Known rows, with every step that occurs
v, x, f, k, y, z: [-1.92 -0.68  1.68 -1.62  1.42 -2.24  0.39 -3.41 -0.69 -1.59 -0.51 -0.50
  1.47 -1.68 -0.56 -0.56 -2.49  2.77 -3.60  0.72 -2.10 -1.37 -0.99]
x, v: [-0.28  0.70 -0.92 -2.92  0.63 -0.45 -0.08  0.19 -0.07  0.82  1.39 -1.84
 -0.97 -1.03  1.50  3.42 -1.93  1.04 -0.16  0.71  0.62 -0.06 -0.75]
f, k, y, z, d, v, c, p: [ 1.30 -1.37  1.06  4.29  3.96 -1.49 -0.88  1.37 -0.34 -1.21  2.54  3.07
  2.75 -1.26  3.73  4.73 -0.91  4.07 -3.01  1.85 -0.39 -0.45  1.80]
y, z, d, v: [ 1.32 -0.39  1.10  4.45  1.52 -1.95  0.02 -5.16  0.39 -0.41  1.69  4.52
  1.63  0.56  1.93  0.26 -6.51  2.13  1.55  0.46  2.16 -0.49  0.18]
p, c, v, x, f: [-1.93 -0.47 -2.18 -3.18  3.90  0.56 -0.58 -1.35 -0.55 -2.19 -0.07 -2.55
 -3.70  1.34 -1.31  4.59  0.25  4.24 -3.29  1.04 -0.61  0.25 -0.62]
c, v: [ 0.00 -0.13 -0.37 -3.18  0.97 -0.05 -0.30  0.85 -0.28 -1.39 -0.18  0.12
 -1.28  0.17  0.96  2.95 -0.78  2.03 -0.72  0.18  0.18 -0.90  0.57]
y, z, d, v, x, f, n: [-1.89  0.13  0.77  2.01  1.51 -1.59  0.27 -8.48  0.44 -1.02 -0.48  1.77
 -0.95  0.47 -1.60  0.73 -4.69  5.26 -1.73  0.68  1.94 -1.44 -1.96]
d, z, y, k, f: [ 0.51  1.38  2.04 -0.97 -0.23 -0.26 -1.09 -3.08 -0.26 -2.12 -0.21  3.29
  2.67  0.05 -1.01 -3.89 -0.36  0.98 -3.82 -0.02 -0.49  0.20  0.22]
d, v, c: [ 0.70 -1.01 -0.04  1.59  4.23 -0.49 -0.58 -0.26 -0.19 -0.78  1.75  0.16
  0.26  1.84  1.07  3.58 -0.61  1.43  1.01  0.88 -0.37  1.05  3.59]
c, v, d, z, y, k: [ 2.43  1.17  1.64 -1.97  0.18 -0.37 -0.54 -2.82  0.17 -1.19  0.71  4.01
  1.07  1.07  1.25 -0.55 -3.16  0.99 -5.45  0.16 -1.77 -3.98 -1.79]
p, c, v, d, z, y, k: [ 2.83  1.07  0.85 -0.18  1.42  0.24 -1.87 -1.24  0.23 -1.27  1.24  4.08
  0.23  1.25  1.21  0.78 -1.43  1.38 -6.57  0.62 -2.26 -3.08 -0.83]
x, f, k, y: [-2.49  1.14  1.61 -1.87 -1.33 -1.61  0.28  2.47 -0.74 -1.78 -0.23 -2.67
  2.14 -2.64 -2.14 -1.17 -0.95  1.38 -2.98  0.67 -0.22 -2.89 -1.60]
x, f, k, y, z, d: [-0.91  0.87  1.99  2.12 -1.82 -2.74  1.05 -2.37  0.02 -0.99  0.11  2.27
  2.69 -2.67  0.55 -1.94 -5.24  3.10 -3.06  0.73  1.24 -2.09 -3.88]
x, f, k: [-3.23  1.06  1.11 -3.37 -0.53 -0.85 -0.74  1.67 -0.04 -0.80 -0.93 -3.80
  0.94 -0.90 -3.02 -0.59 -1.04  0.78 -1.44  0.56  1.69 -2.50 -1.27]
z, d, v, x, f: [-1.69 -0.11 -0.67  0.49  2.46 -0.85  1.09 -5.26 -0.21 -1.58  1.09 -0.56
 -0.72  1.85 -1.06  1.51 -5.02  3.41 -0.41  0.87  1.91 -0.65 -1.97]
z, y, k: [ 0.42 -0.02  3.48 -0.60 -0.32 -0.35 -1.75 -1.54  0.54 -0.72  0.03  3.25
  1.28  0.51  0.82 -1.73  0.44 -0.02 -3.01  0.52 -2.10 -0.79 -0.64]
f, k, y: [-1.16  0.36  2.17 -1.01 -0.81 -1.32 -0.18  3.44 -0.51 -1.30  0.21 -0.68
  2.56 -2.47 -0.20 -0.77 -0.23  0.38 -2.55  0.43 -1.01 -2.41  0.06]
z, d, v: [ 0.71  0.25  0.73  3.39  0.83 -1.12  0.25 -2.22  0.23 -0.60  1.95  2.86
  1.14  0.87  1.12  0.66 -5.20  1.40  1.62  0.47  2.78 -0.97 -0.02]
v, c: [ 0.38 -0.79 -0.39  0.62  2.49  0.13  0.04  1.02  0.00  0.07  0.49 -0.35
 -0.45  0.91  1.37  2.77  1.83  1.11 -0.82  0.66 -1.22  1.68  1.37]
p, c, v, x, f, n: [-2.66  0.33 -1.19 -1.90  2.53  0.50 -1.34 -1.86 -0.01 -1.76 -1.19 -1.86
 -4.03  0.33 -2.63  3.94  1.56  5.44 -4.30  0.88  0.03 -0.96 -0.53]
p, c, v, d, z, y: [ 2.46  1.49 -1.36  0.91  1.17  0.00 -0.04  1.73 -0.36 -0.72  1.71  4.72
 -0.74  1.55  1.44  2.17 -2.33  2.07 -6.02  0.03 -0.98 -2.68 -2.10]
y, k, f: [-0.25  0.98  1.72 -1.28  0.54  0.34 -1.15 -2.76 -0.09 -1.92 -0.63 -1.12
  2.03 -1.06 -1.27 -2.78  1.46  0.29 -1.12 -0.02 -0.92  0.76  2.84]
v, d, z: [ 2.47  1.42 -1.91  1.08 -0.29  0.07  1.77 -2.04 -0.28  0.65  0.90  0.78
  0.90  0.53 -0.29 -1.22 -3.74 -0.47 -2.36 -0.60 -0.18 -3.03 -1.79]

Rows
[ 1.13 -1.28 -1.72  2.08  3.41  1.20 -0.49  3.25 -0.24  0.11  1.02 -0.36
 -0.56  0.18  2.37  5.08  4.76  2.11 -2.34  1.12 -1.38  1.77  1.52]
v, c, p
[ 2.89  1.34 -3.00  0.21  1.71  0.53  0.24 -0.04 -0.35 -0.51  1.30  1.05
 -1.05  0.82  0.42  2.33 -2.79  1.54 -3.96 -0.03 -0.22 -2.81 -0.38]
p, c, v, d, z
[ 1.61  0.02  1.17  4.85 -1.46 -2.08  1.53 -3.65  0.03 -0.33  0.86  5.33
  1.94 -2.06  2.91 -1.41 -4.46  2.52 -2.04  0.30 -0.24 -0.17 -2.81]
k, y, z, d
[ 0.81 -1.57  0.92  3.20  3.31 -1.94  1.08 -6.93 -0.39 -1.50  2.03  4.67
  1.04  0.66  2.55  1.29 -5.84  3.41 -1.08  0.76 -0.94  0.08  0.04]
k, y, z, d, v, x
[ 2.53 -1.60 -0.26  6.55  3.93 -1.05  0.10 -0.79 -0.47 -0.96  2.75  4.05
  1.69 -0.77  4.38  4.79 -0.59  4.51 -2.46  1.62 -1.10  0.92  1.50]
k, y, z, d, v, c, p
[ 1.35 -1.60 -1.20  2.84  4.97  0.57 -1.11  2.23 -0.41 -0.59  2.10  0.02
  0.05  1.09  2.04  5.97  2.80  2.36 -0.62  1.38 -0.73  1.15  3.51]
d, v, c, p
[ 1.13 -0.64  0.28  3.56  3.14 -0.92  0.20 -0.94  0.25 -0.63  2.32  2.23
  0.67  1.75  2.44  3.41 -2.83  2.46  0.57  1.01  1.24  0.86  1.42]
z, d, v, c
[ 2.31 -1.72 -0.77  5.58  4.46 -0.53 -0.46 -1.67  0.04 -0.29  2.39  3.50
  0.80  0.58  3.93  5.30 -0.59  3.95 -1.00  1.47  0.10  1.32  1.64]
y, z, d, v, c, p
[ 1.92  2.32 -0.93 -0.67 -0.35 -0.81  1.34 -0.30 -0.34  0.87  2.26  3.23
  0.38  0.66  1.88  1.14 -4.71  0.89 -4.49  0.05 -0.45 -2.97 -4.05]
x, v, d, z, y
[ 0.62 -1.00  2.38  3.55  3.08 -2.65 -0.16 -1.02 -0.02 -1.38  2.15  3.43
  3.07 -0.41  2.90  2.38 -4.36  3.27 -1.40  1.35 -0.09 -0.68  1.77]
f, k, y, z, d, v, c
[ 0.55  3.05  1.64 -1.54 -0.65 -0.06 -0.71 -2.90  0.02 -2.18 -0.90  2.79
  0.99 -0.70 -1.35 -1.69 -0.97  3.12 -6.50 -0.43 -0.53 -4.00  0.23]
c, v, d, z, y, k, f, n
[ 0.37 -0.14  2.94  3.21  0.69 -3.02 -0.20 -2.51  0.03 -1.38  1.89  4.22
  3.67 -1.33  1.65 -0.43 -6.64  2.25 -0.38  0.79  1.41 -2.28  0.27]
f, k, y, z, d, v
[-1.47 -0.09  1.63  0.89  0.22 -2.44  1.41 -4.26 -0.15 -1.28  0.23  2.23
  1.78 -1.54  0.82 -0.78 -5.16  3.96 -4.03  0.90  0.03 -1.57 -3.86]
v, x, f, k, y, z, d
[-0.27 -1.66 -1.60 -2.70  4.92  0.92 -1.30 -0.25 -0.35 -1.68  0.63  0.08
 -3.31  1.86  1.21  5.71  1.20  3.45 -2.97  0.86 -1.94  1.07  1.90]
p, c, v, x
[ 1.77 -0.24  1.55  5.46  0.72 -2.52  0.62 -4.54 -0.12 -1.16  2.10  5.06
  2.51 -0.78  2.39 -0.19 -6.42  2.55  0.17  0.59  0.87 -0.97 -0.07]
k, y, z, d, v
[ 1.92  2.22  0.33 -0.46  1.68  0.44 -1.42 -0.83 -0.38 -2.59  1.00  2.86
  1.05  0.33  0.13 -0.44 -0.52  2.17 -6.31  0.07 -1.69 -1.55  1.27]
p, c, v, d, z, y, k, f
[ 0.13 -0.25 -1.24 -2.01  2.96 -0.24 -0.02  1.36 -0.07  0.82  1.80 -1.96
 -1.19 -0.05  2.60  5.80 -0.02  2.13 -1.06  1.24 -0.68  1.75  0.74]
x, v, c
[ 1.29 -0.12  0.66  3.55 -0.75 -1.47  0.88 -4.47  0.62  0.48  0.38  4.73
  0.97 -0.61  2.41 -0.86 -4.23  2.00 -0.61  0.17  1.54  0.28 -2.49]
y, z, d
[-0.86  0.57  2.37  2.62  0.34 -3.21  0.20 -3.40 -0.18 -1.87  1.36  2.22
  3.14 -1.43  0.00 -0.89 -7.46  3.12 -0.96  1.00  2.02 -2.72 -1.18]
x, f, k, y, z, d, v
[-1.63 -0.85  0.68 -2.29  3.29 -1.74 -1.10 -1.33 -0.79 -2.77 -0.03 -0.18
 -0.28 -1.37  0.00  2.78 -1.45  4.63 -5.26  1.31 -2.43 -1.11  0.62]
p, c, v, x, f, k, y, z
[-0.41  1.29  2.81 -0.80  0.04 -0.10 -1.30 -1.57 -0.07 -2.16 -0.20  2.02
  2.18 -0.29 -0.42 -3.10  1.28  0.78 -2.95  0.02 -1.40  0.62  1.42]
z, y, k, f
[ 1.61 -1.17  0.65  4.64  3.61 -1.65  0.08 -3.87  0.32 -0.40  1.97  3.84
  1.03  1.33  3.07  3.05 -3.96  3.04  0.58  1.05  0.62  1.33  1.57]
y, z, d, v, c
[ 1.77  1.16 -2.07  0.61  2.23  0.87 -0.09  2.58 -0.16 -0.59  1.43 -0.87
 -1.85  0.32  1.37  3.92 -0.69  1.46 -3.21 -0.01 -1.72 -2.49  1.41]
p, c, v, d
[ 0.44  3.61  1.33 -1.56 -0.77 -0.31 -0.46 -3.33  0.15 -0.65  0.26  1.46
  1.34 -1.51 -0.90 -1.48 -1.89  2.52 -6.11 -0.03 -0.12 -3.29 -0.79]
x, v, d, z, y, k, f, n
[ 1.40  2.95  0.68 -2.01  0.36 -0.30  0.04 -2.80 -0.30 -0.97  1.50  1.09
  2.22 -0.64  0.48 -1.44 -2.80  0.94 -4.94  0.05 -1.04 -1.80 -0.54]
x, v, d, z, y, k, f
[-0.54 -0.15  1.87  3.01  2.55 -2.88  0.20 -1.96 -0.21 -1.89  1.70  1.54
  2.59 -0.60  1.19  1.91 -4.79  4.14 -1.87  1.56  0.66 -1.00  0.19]
x, f, k, y, z, d, v, c
[ 1.39  0.27  2.58 -0.67 -0.54 -0.49 -1.58 -3.37  0.32 -0.72  0.19  4.82
  1.74  0.92  0.10 -2.59 -1.39  0.12 -3.95  0.49 -1.04 -1.26 -2.06]
d, z, y, k
[-0.12 -1.28  0.16  1.36  3.53 -0.59  0.60 -4.51  0.04 -1.11  1.96  2.36
 -0.13  2.37  1.41  2.15 -4.57  2.30  0.29  0.64  1.21 -0.09  0.14]
z, d, v, x
[ 0.09 -0.68  0.50  4.09  3.61 -1.71 -0.29  0.36 -0.48 -1.64  2.06  1.14
  2.37 -1.38  2.01  4.34 -1.47  5.00 -3.40  2.03  0.20 -0.90  0.26]
x, f, k, y, z, d, v, c, p
[ 0.88  2.85  0.96  0.05  0.70  0.46 -1.99 -1.29  0.15 -2.24 -0.22  3.15
  0.20 -0.56 -1.36 -0.35  0.48  3.64 -7.47 -0.02 -0.97 -2.95  1.28]
p, c, v, d, z, y, k, f, n
[-1.76 -1.00  2.02 -0.83  2.93 -2.70 -0.23 -4.49 -0.75 -2.26  0.46 -0.06
  1.99 -0.95 -0.78  0.10 -4.44  2.97 -2.24  0.97 -1.62 -1.95  0.79]
d, v, x, f, k, y, z
